Each row was made from one path, in order. Every step used is in the known rows, and no mark comes twice. Write each row's path.
Known rows
novigo dulu zanokud: [  7.5  17.7   8.3   2.0 -26.4  -7.4  19.3  -1.6  -7.4  27.2  18.5  28.7
  -1.8 -31.0  -7.5  -4.2  45.1  10.4 -14.3]
novigo dulu tanu: [-22.1  11.8  -8.8  -6.3  25.4   3.5  -3.2   6.9 -34.8  27.8  -3.6  11.4
  -8.1  -3.3  -4.1   2.2  -9.2   9.9   4.9]
fuber rebovi novigo dulu: [ -5.3  49.8   0.2 -13.6  11.7   3.3 -15.7  10.6 -17.1  18.8  -4.2  26.3
   2.3 -10.6  14.3  -1.8  -7.0  23.2 -13.6]
garobal tanu rebovi fuber: [-20.9  15.5  -1.9 -19.5  -5.7  -4.2   9.5  -2.6 -28.6  16.2   5.5 -13.3
   0.5  16.5   9.3   1.3  38.8   5.7  48.6]
tanu rebovi fuber nupe: [ 12.1  26.8   2.7  -2.8 -20.1  -6.6   1.0   2.2  -2.3   1.0   9.2 -11.2
 -11.8   7.7  21.3   5.2  22.1  -2.5  62.1]
fuber dulu tanu: [-19.0 -43.2  -4.1 -10.4  21.1   2.3 -10.2  11.3  -4.2  32.0  -2.6 -13.9
 -19.6  24.8   5.7  -4.0  -7.4   5.6  13.7]
garobal tanu dulu zanokud rebovi fuber: [  4.0 -16.5   7.8 -23.7  -5.3  -6.5   5.4 -10.0 -21.3  40.4  40.0  -4.3
   4.6  -6.1  -1.5  -8.5  49.9   4.3  55.7]
fuber rebovi novigo dulu tanu: [-24.9  26.6  -6.1 -15.5  33.7   5.3 -15.3  11.2 -21.2  26.6 -10.8  11.1
  -6.3   7.8   4.9  -3.5 -16.8  16.8   0.5]
novigo dulu tanu rebovi fuber nupe: [  4.5  33.5  -0.6  -5.5 -12.3  -5.2  -0.1   5.1 -18.4  12.3   7.5  -5.3
 -14.4   3.9  18.3   6.7  19.7   2.1  62.0]
suro zanokud rebovi fuber: [ 17.6 -23.8   5.1 -25.5   0.7  -1.7  -0.5  -4.4 -30.1  35.4  26.4  -8.5
   1.5  -4.7 -14.3  -9.3  49.8   5.0  34.3]
suro zanokud rebovi novigo: [  9.7 -11.8   8.1  -9.7  24.9   5.0 -22.5   5.5  12.3 -14.9 -11.4  -6.7
   1.2  13.6 -11.4 -14.3  19.0  11.4 -10.1]
suro zanokud: [ 16.1 -12.5  10.9 -12.1 -10.9   2.3  17.7   3.4   1.1   5.8  -2.9   0.9
  -7.7  -8.5 -18.8  -7.5  43.9   3.4 -21.3]
dulu zanokud rebovi: [ 20.2 -18.0   8.1  -6.0  -3.7  -3.5   3.3 -11.8  28.2  23.2  20.5  -9.4
   1.4  -4.2 -27.1 -10.6  35.1   8.1   3.4]
tanu dulu: [-17.1  22.4   4.3  -4.8  -2.7  -1.9   0.7 -11.4   0.1   6.3  30.3   5.2
  -2.4 -20.8   0.4  -1.1 -14.0  -7.3  27.7]
rebovi fuber: [  0.0  -8.2  -0.4 -14.7  -4.0  -4.3  -3.1   0.1 -41.7  22.0  20.6   3.1
   3.9  -4.0  10.1  -2.1  24.3  -1.2  37.9]
tanu dulu zanokud: [ -3.0  13.5  13.5  -1.0 -27.8  -9.3  17.2 -12.2  17.7  15.6  35.4  13.7
  -3.3 -26.8  -8.7  -9.5  32.4  -3.3  12.5]
garobal tanu rebovi novigo dulu zanokud: [ -7.3  30.1   8.9   0.0 -17.0  -5.7  15.5   3.3   3.5   9.8   0.5  22.0
  -1.7 -10.8   1.5  -5.7  50.5  17.0 -11.1]
dulu tanu rebovi fuber nupe: [  5.3  22.8   0.7  -5.8 -11.8  -5.4  -1.3   3.2  -6.4   5.9   6.2 -13.6
 -14.5  12.9  18.8   4.2  17.7  -2.5  65.4]
dulu tanu: [-20.6  -9.0  -5.9  -6.0  25.2   2.7  -5.3   3.6 -11.1  14.0  -7.0  -6.5
  -7.7  15.2  -5.7  -2.2 -12.1   0.7   9.8]
tanu rebovi: [-20.7  37.1  -4.1   1.5  -6.1  -1.9   6.7  -7.7  15.9  -9.6 -12.1 -18.3
  -5.8  13.5 -18.7   2.1  10.0   5.3   4.8]
garobal tanu: [-12.5  -7.4   2.8 -10.7   6.0   2.5  17.3   6.3   4.7   2.4 -12.9  -7.0
   0.8  23.0  26.4   4.2  15.9   6.5  13.6]
rebovi novigo dulu zanokud: [  3.4  19.7   9.7   3.2 -16.0  -5.9   7.0   3.4  -5.2  12.3  10.2  30.2
   0.2 -23.3  -1.1  -7.8  41.6  12.6 -17.5]

Which path is each row?
[  7.3 -24.7   9.1  -3.5  14.8  -0.4 -25.9   5.5  23.3  -1.2   0.1  -5.9
  -1.1  16.5  -1.0 -15.6  20.0  13.0  -2.2]
fuber dulu zanokud rebovi novigo
[-36.9  45.4 -10.2  -3.1  11.2   0.4   4.9  -3.0  -9.8  11.5 -15.0 -10.8
 -11.4  10.8 -21.1   3.7   3.8  12.4   7.3]
novigo dulu tanu rebovi
[  9.9 -61.9   2.7 -19.6  -1.8  -2.7 -13.6   6.4 -15.3  50.8  25.8 -16.8
 -12.8  13.0  11.3  -5.9  26.1   9.8  35.7]
zanokud rebovi fuber dulu
[ 26.1 -25.1   8.3 -16.2   7.1   3.8   4.2  -6.3  15.6  19.1   7.4 -15.2
  -2.9  -1.0 -34.3 -10.1  36.5   9.2  -6.1]
suro zanokud rebovi
[-17.6  51.4  -3.5   2.1  11.3   2.1 -12.0   7.8 -28.5  -3.5 -13.8  20.2
  -0.8 -10.0   2.9   2.1   4.8  18.8 -10.5]
tanu rebovi novigo dulu
[-31.8  11.4  -2.2  -0.9  25.5   2.0 -25.3  10.5   9.6 -17.7 -26.4 -16.2
 -10.3  36.2   3.0  -8.0  -3.4  11.6   3.2]
fuber dulu tanu rebovi novigo
[-15.7   4.8  -3.7 -12.0  36.7   6.2 -12.0   9.7 -29.2  21.7  -9.5   8.4
  -8.0   2.2 -12.0  -5.7   4.7  15.6  -2.8]
suro zanokud rebovi novigo dulu tanu
[  3.5 -27.8  11.4  -8.2 -34.7 -11.3  12.7   0.6   9.8  38.3  26.1  -2.2
 -13.2  -0.8  -0.6 -10.7  61.4   7.7  15.4]
tanu rebovi fuber dulu zanokud
[-19.0 -45.7  -4.0 -17.3  18.8  -0.1 -12.1  11.4 -26.3  42.8   8.2 -12.6
 -17.5  23.0   9.5  -5.0   3.8   5.0  32.5]
rebovi fuber dulu tanu
[-32.8  28.6  -3.2   0.1  27.8   2.7 -23.2   6.5   8.6 -27.4 -27.1 -12.5
  -4.4  31.3  -2.4  -7.1  -6.0   9.0   0.4]
dulu tanu rebovi novigo
[ -0.9 -30.5  12.3 -12.2 -33.1 -10.4  18.2   2.7  11.1  38.9  21.2  -4.8
 -12.9   6.9   9.9  -9.2  67.5   9.7  20.1]
garobal tanu rebovi fuber dulu zanokud
[ 13.5 -10.8   4.1 -19.2  -6.5  -6.3   0.9  -7.2 -34.8  45.9  35.8   5.6
   4.8 -16.7  -9.7  -7.5  50.6   8.9  37.7]
novigo dulu zanokud rebovi fuber
[  6.1  -7.0   8.0  -2.1  17.5   0.1 -22.0   1.9  22.7 -11.0  -2.7  -2.6
   4.5  11.3  -6.6 -14.9  18.1  10.7  -4.4]
dulu zanokud rebovi novigo
[ -3.4  33.7   8.0   3.4 -17.8  -6.6   9.3   0.8  -0.4   8.9   6.0  24.3
  -1.8 -19.1  -6.6  -7.1  45.5  14.8 -14.9]
tanu rebovi novigo dulu zanokud
[ 14.5 -20.8   5.2 -18.7  -6.9  -6.8  -0.9  -8.8 -21.4  37.8  34.7  -3.5
   5.1  -6.7 -10.3  -9.7  49.5   4.2  41.4]
dulu zanokud rebovi fuber
[ -9.1 -56.3   0.0 -23.5  20.2   1.5  -9.0   9.0 -20.3  50.8   9.9 -18.0
 -19.7  21.0  -4.7  -9.1  21.4   8.2  27.6]
suro zanokud rebovi fuber dulu tanu
[ 19.6  -5.5   6.1  -6.5  -3.1  -2.9   4.7 -10.1   9.4  33.4  22.9   3.6
   1.4 -17.3 -26.7  -7.6  37.8  14.4   0.6]
novigo dulu zanokud rebovi
[  8.5 -12.8   6.7 -20.7  -7.5  -7.4  -0.3 -12.7 -23.0  41.1  44.0  -1.9
   4.0 -14.3  -9.0 -10.2  44.5   1.6  50.8]
tanu dulu zanokud rebovi fuber
[ 12.6  -7.8  10.5  -8.3  -4.9  -4.6   3.7 -17.1  27.0  26.0  34.9  -6.7
   0.1 -14.4 -26.3 -11.1  28.1   4.8  17.6]
tanu dulu zanokud rebovi
[  1.1   2.1   9.3  -3.4  16.7  -0.6 -22.6  -1.9  23.2  -9.2   7.7   0.1
   3.6   4.3  -5.9 -15.4  13.1   8.0   6.5]
tanu dulu zanokud rebovi novigo
[-25.0  15.3  -6.2 -17.1   3.3  -4.5  -0.8  -3.8 -36.7  22.0   9.3 -13.7
  -3.9  13.2  -5.6  -2.0  25.3   2.8  45.8]
dulu tanu rebovi fuber
[-22.2  32.0  -0.3   3.1  15.1   1.1 -20.1   4.9  14.2 -34.6 -24.1  -9.7
  -0.5  24.1   0.0  -5.8   0.1   8.7  -3.7]
tanu rebovi novigo
[ -7.5 -35.9   0.9 -15.0 -12.6  -4.6  -7.0   6.9 -15.7  38.6  14.7 -18.5
 -16.5  17.7  13.7  -2.6  28.6   8.8  31.7]
tanu rebovi fuber dulu
